What can hang from each mark
J: M
K: M
U: A B X
W: R
X: M U
T: M
Z: H
R: G W
B: U
M: J K T
G: R U
H: A Z
A: H

Every row comes from one small tree of marks. Brackets hold a mark, then the marks that hang from it, in alphabetical order. Every link used is in the known rows. Which tree was each row made from?
Known rows
[X [M J K] U]: [-39   4  28 -34  77 -24  -1   4  20  -8 -11  14 -15  29  13  -3  26  25
 -38 -12  35 -10   3   5 -11 -26  24 -22  -4   6]
[B [U X]]: [ 20  -1 -16  14  -4 -15  16  -2  -4 -10  -6   2  -8  10  -6 -28  10   1
  -7   5   9 -16 -14   3   1  -7   3  -1  -6  18]
[W [R [G [U B X]]]]: [ 30 -25 -11  14 -16  16 -18  -3  -6  22  17  10 -11 -14  -3  15   2  15
  36  32 -16  18  19  -1 -16   1  10  18  -6 -12]
[K [M J T]]: [-18  22  19 -48  71 -12  -1   9  18   1 -26  33  11   0  13  -3  21  12
 -29 -20  28  -8   2  17  12 -29   0 -20  -4  22]
[Z [H A]]: [ 11   3   8 -16 -27  -2  -1 -10  -9 -18  -4 -34  45 -11  -4 -56 -32 -30
  11 -43  -5 -14 -26  18   9  19 -17  -8  15  -5]
[J [M K]]: [-12   4  19 -40  33   0   0  -4  20 -20 -23  -3   1  -8  16 -23   8  11
  -6   2  30   3   8  -3   7 -22   6  -2  -9  10]
[J M]: [  0   3  16 -32  10   0   0  -2  16 -22 -17   2  14  -7   8 -30   3   2
  -9 -12  32  -3  -3   1  17  -6  -2   3  -6   5]
[B [U [A [H Z]] [X [M J]]]]: [  7  19 -24  39   1  -7  16   3  -5   3 -14 -29  -3  22 -13  -7  -1 -12
 -23 -15  13 -13 -17  22  34  12 -25 -18  -1  22]
[X [M J T] U]: [-36  14  26 -41  73 -35   4   5  22  -3 -22  20 -12  29  12   7  32  19
 -48 -27  38 -17  -1  13   8 -24  17 -21  -3   5]
[U [A [H Z]] B [X [M J]]]: [ 12  28 -27  33  -8  16  21  12  12   3 -18 -47  -8   9  -5   7 -12 -20
  -5  -3  13   4  -4  15  51  11 -30 -17  -2  24]
[B [U [A H] X]]: [ 18   3 -30  43 -35   1  16   3  -7  -1  -2 -15  -8   9 -21 -23  -6 -18
  -2  -4  -8 -17 -27   0   7  11  -6  -3   6  14]
[K M]: [ -1  10   7 -31  25  -3  -2   6   4  -9  -2  21  21  -8   6 -24   3   5
  -9 -14  19  -9  -1  -3   2  -3   1  -6   2   6]
[R [G [U B X]]]: [ 14 -13 -18  20  -8  11  -3  -4  -6   4   9   1 -12  -7   1  14   0   8
  23  28  -9   8  11  -8   0  -3  10  10  -7   5]
[M J K T]: [-27  13  29 -46  62 -14   5   1  21  -9 -31  12   1   4  19  -8  18  13
 -19  -1  16  -3  10  17  -3 -35  11 -16  -8  23]
[G [R W]]: [  2 -10  28 -33 -15  -7  -8 -12 -13  -2  20  26  24  -4   8  -5  -3   4
   4  -5 -16  10   6  -3 -39   5   0  19  -7 -23]
[A H]: [ -3   4   9 -16 -15   3   7  -2   1 -15   5  -4  32  -1  -6 -35 -21 -13
  -1 -31  -4 -13 -15   1  -1  18  -3   7   6   6]
[U [A H] B [X M]]: [ 13  18 -32  28 -19  12  13  17  17   0 -10 -37 -26   4 -12   5 -11 -17
   3   6   8   1  -6 -18  30  14 -11  -4   2  15]
[T [M J K]]: [-26   4  18 -32  71   4  -4  13  26  -9 -36   7   4   7  23 -12  11  19
 -11   6  28   6  10  17 -15 -26  16 -10 -17  27]
[R W]: [  2  -4  24 -27 -11 -10  -6 -11  -1  -4  10  25  28  -7   6 -21 -10  -1
   3 -11 -11  -5   3   6 -23   9  -6  18   0  -4]
[K [M T]]: [ -8  20   9 -43  47 -14   1   6  13  -4 -18  21   9  -8  11  -7  14   5
 -17 -16  19 -12   3   0  10 -17   2  -7   0  11]
[H A Z]: [ 15   8   3  -2 -34  -9  19 -16 -14 -19  -2 -40  51 -14   5 -42 -27 -28
   1 -29  -5  -4 -16  19  26  16 -29   1  10   0]
[W [R [G [U [A H] B X]]]]: [ 28 -22 -25  41 -46  33 -16   4  -9  30  22  -9 -11 -15 -18  22 -14  -3
  41  22 -33  18   7  -4 -11  18   2  16   5 -16]
[G R]: [  0  -5  18 -28 -10  -3   0  -2 -11 -18   8  12  21  -3   4 -21   3   2
  -1  -7   2   7  -5 -11 -20   3   9   5  -7 -16]
[M K T]: [-19  11  19 -41  38 -17   5  -3  12 -14 -24   4   0  -3  16 -12  12   6
  -8   2   7  -6  10  -2  -4 -25  14  -3  -4  15]
[W [R [G [U X]]]]: [ 22 -25  -2   0  -6   5 -25  -9 -16  11  20  21   6  -9  -2  -7   6  16
  26  21 -14  17  16   4 -32   5  13  20  -7 -20]
[G [R W] [U [A [H Z]] B]]: [  6  -8   1  31 -68  27   2 -11 -33  14  32 -13  17 -17 -11  37 -30 -20
  26  -6 -53  10   0  -3  -3  22 -22  13  14 -26]

Write each row's tree
[  0 -21   3   3  -9   9 -14  -5  -8   4  14  15  12 -13   2  15  -7  10
  19  10 -13  -1   9  -9  -4   6  12  10   1  -5]  [R [G [U B]]]
[  5   3 -14  19 -45  20  12  12   9  -2   1 -22  11 -11 -15  -8 -26 -23
  12 -13 -14  -7 -17  -8  20  20  -8   0  11   7]  [U [A H] B]
[ 13  12 -16  30 -58  21  22   2  -3  -1   1 -41  26 -13 -11 -11 -34 -31
  16 -19 -15  -7 -16   5  40  28 -23   1  13   9]  [U [A [H Z]] B]
[  6 -32  19 -17  -6   4 -35 -11 -17  10  26  33  30 -15  -1  -4   1  19
  21   3 -19   7  13   4 -38  15  16  20  -2 -29]  [W [R [G U]]]
[ -4  -2 -11  27 -38  11  19  10   8   3   9 -17  -6   6 -17   0 -16 -17
  -1 -20  -7 -16 -24  -6  14  11   7  -6  18  -4]  [X [U [A H] B]]
[-17  18 -12   4  67 -27   4  11  19   5 -42  -3 -53  24   7  19  44  16
 -31  24  29  -5   5   5  11 -39   7 -29 -11  28]  [B [U A [X [M J K T]]]]
[  2 -26  13  -2 -14   6 -23 -15 -11  19  26  30  15 -15   4  30 -12  11
  24  12 -30   4  19   0 -24   8   3  24   1 -13]  [R [G [U B]] W]
[-18  13  21 -52  53 -10   2  -4  27 -15 -40  -2 -12  -6  21  -7  19  12
 -12   1  32  -1  14   1  15 -36   7  -4 -12  15]  [J [M K T]]
[ 13 -31  -7  24 -47  30 -29   1 -11  29  28   4  14 -19 -18  23 -21  -2
  38   4 -38   7   4  -4 -15  28   4  17  12 -24]  [W [R [G [U [A H] B]]]]
[ 15 -16 -22  41 -45  22 -11  -8 -12  28  25  -3 -10 -10 -11  36 -23 -10
  34  20 -45  12  11  -6 -14  17  -8  20   5  -7]  [R [G [U [A H] B X]] W]
[  7 -18  -7  22 -26   2 -19 -14 -21  12  23  21   0  -9   2  15  -2   3
  20  28 -32  17  13  -2 -31  11   0  20  -2 -20]  [R [G [U A X]] W]
[  3   1 -24  31 -13   9   0  13 -11  -4   5 -15 -43   0  -5  38  15   2
   5  35   4  20   5 -33   5  -6   4  -7  -3 -17]  [G R [U A B [X M]]]
[  8 -12 -18  29 -10   3 -21  -3  -5  24  15   6 -27  -5   4  51   3   9
  18  38 -16  18  24 -15  -9  10  -4  14  -6 -13]  [R [G [U A B [X M]]] W]
[-13  -1   0  12 -28   0  12   3  -2  -7  12  -6  10   9 -14 -21 -12 -16
 -12 -32  -5 -17 -26  -2  -1  17  11  -4  18 -13]  [X [U [A H]]]
[-22  26  -3 -15  68 -18   4  12  27  -4 -42 -10 -41  16  17  11  32   9
 -26  24  30  11  16   3  12 -35   4 -24 -12  23]  [U A [X [M J K T]]]
[ -9 -19  30 -19 -15  -2 -16 -16 -29  -4  31  36  18  -7   3  12   0   9
   8   2 -28   9   7  -9 -46   0   4  17   2 -31]  [G [R W] U]
[-22   7  -2  12  12   2   7  18  22  10  -4 -12 -17  20 -10  18   0  -4
 -27 -25  19 -15 -16   3  22   4   4 -22  10   2]  [X [M J] [U [A H] B]]
[  5 -12  10  -2 -14  -1  -5 -14 -28  -4  25  24  -5  -2   3  12   6   7
  12  20 -25  18  11  -9 -42 -10   2  18  -5 -22]  [G [R W] [U X]]
[ 11   7 -16   6  21 -25   6   1   2  -9 -12   1 -21  17  -4 -15  19   8
 -19   5  27 -16  -7  -5   6  -3   1  -4 -10  17]  [B [U [X M]]]
[ -2  17   2 -17  47 -12   4   7  17 -14 -20   3  -9  17   9 -17  17   8
 -25   3  38   5   4  10   9 -11  -2 -14 -16  19]  [U [X [M J]]]
[ 24  11 -33  52 -49   2  27  -5 -18  -2  -1 -37   6   5 -19 -26 -16 -27
   3 -12 -12 -15 -24  11  28  19 -21  -3   8  16]  [B [U [A [H Z]] X]]
[-10   2  -8  12  -2 -10   8  15  13   0  -2  -9 -26   8  -3  13   9   1
 -17  -2  22 -10 -12 -16  19   4  12 -12   9 -11]  [X M [U A B]]
[ 14 -11 -13  32 -44  16  -1  -1 -20  11  22   4 -30 -13  -3  39   0  -3
  25  39 -32  25   7 -18 -19  -7  -3  10   1 -22]  [G [R W] [U A B X]]
[ -2  -4   9  -1  26   3 -10   1  -4  12   9  19 -32  10   7  51  16  19
  -2  26   0  23  22  -4 -18 -22  -5  -2 -13  -7]  [G [R W] [U B [X [M J]]]]
[-14  12  -3  15 -15  -9  13  -3  -8  -6   7 -27  13  17  -9  -9 -12 -16
 -20 -40   7 -18 -18   1  24  29  -7  -7  15 -14]  [X M [U [A [H Z]]]]
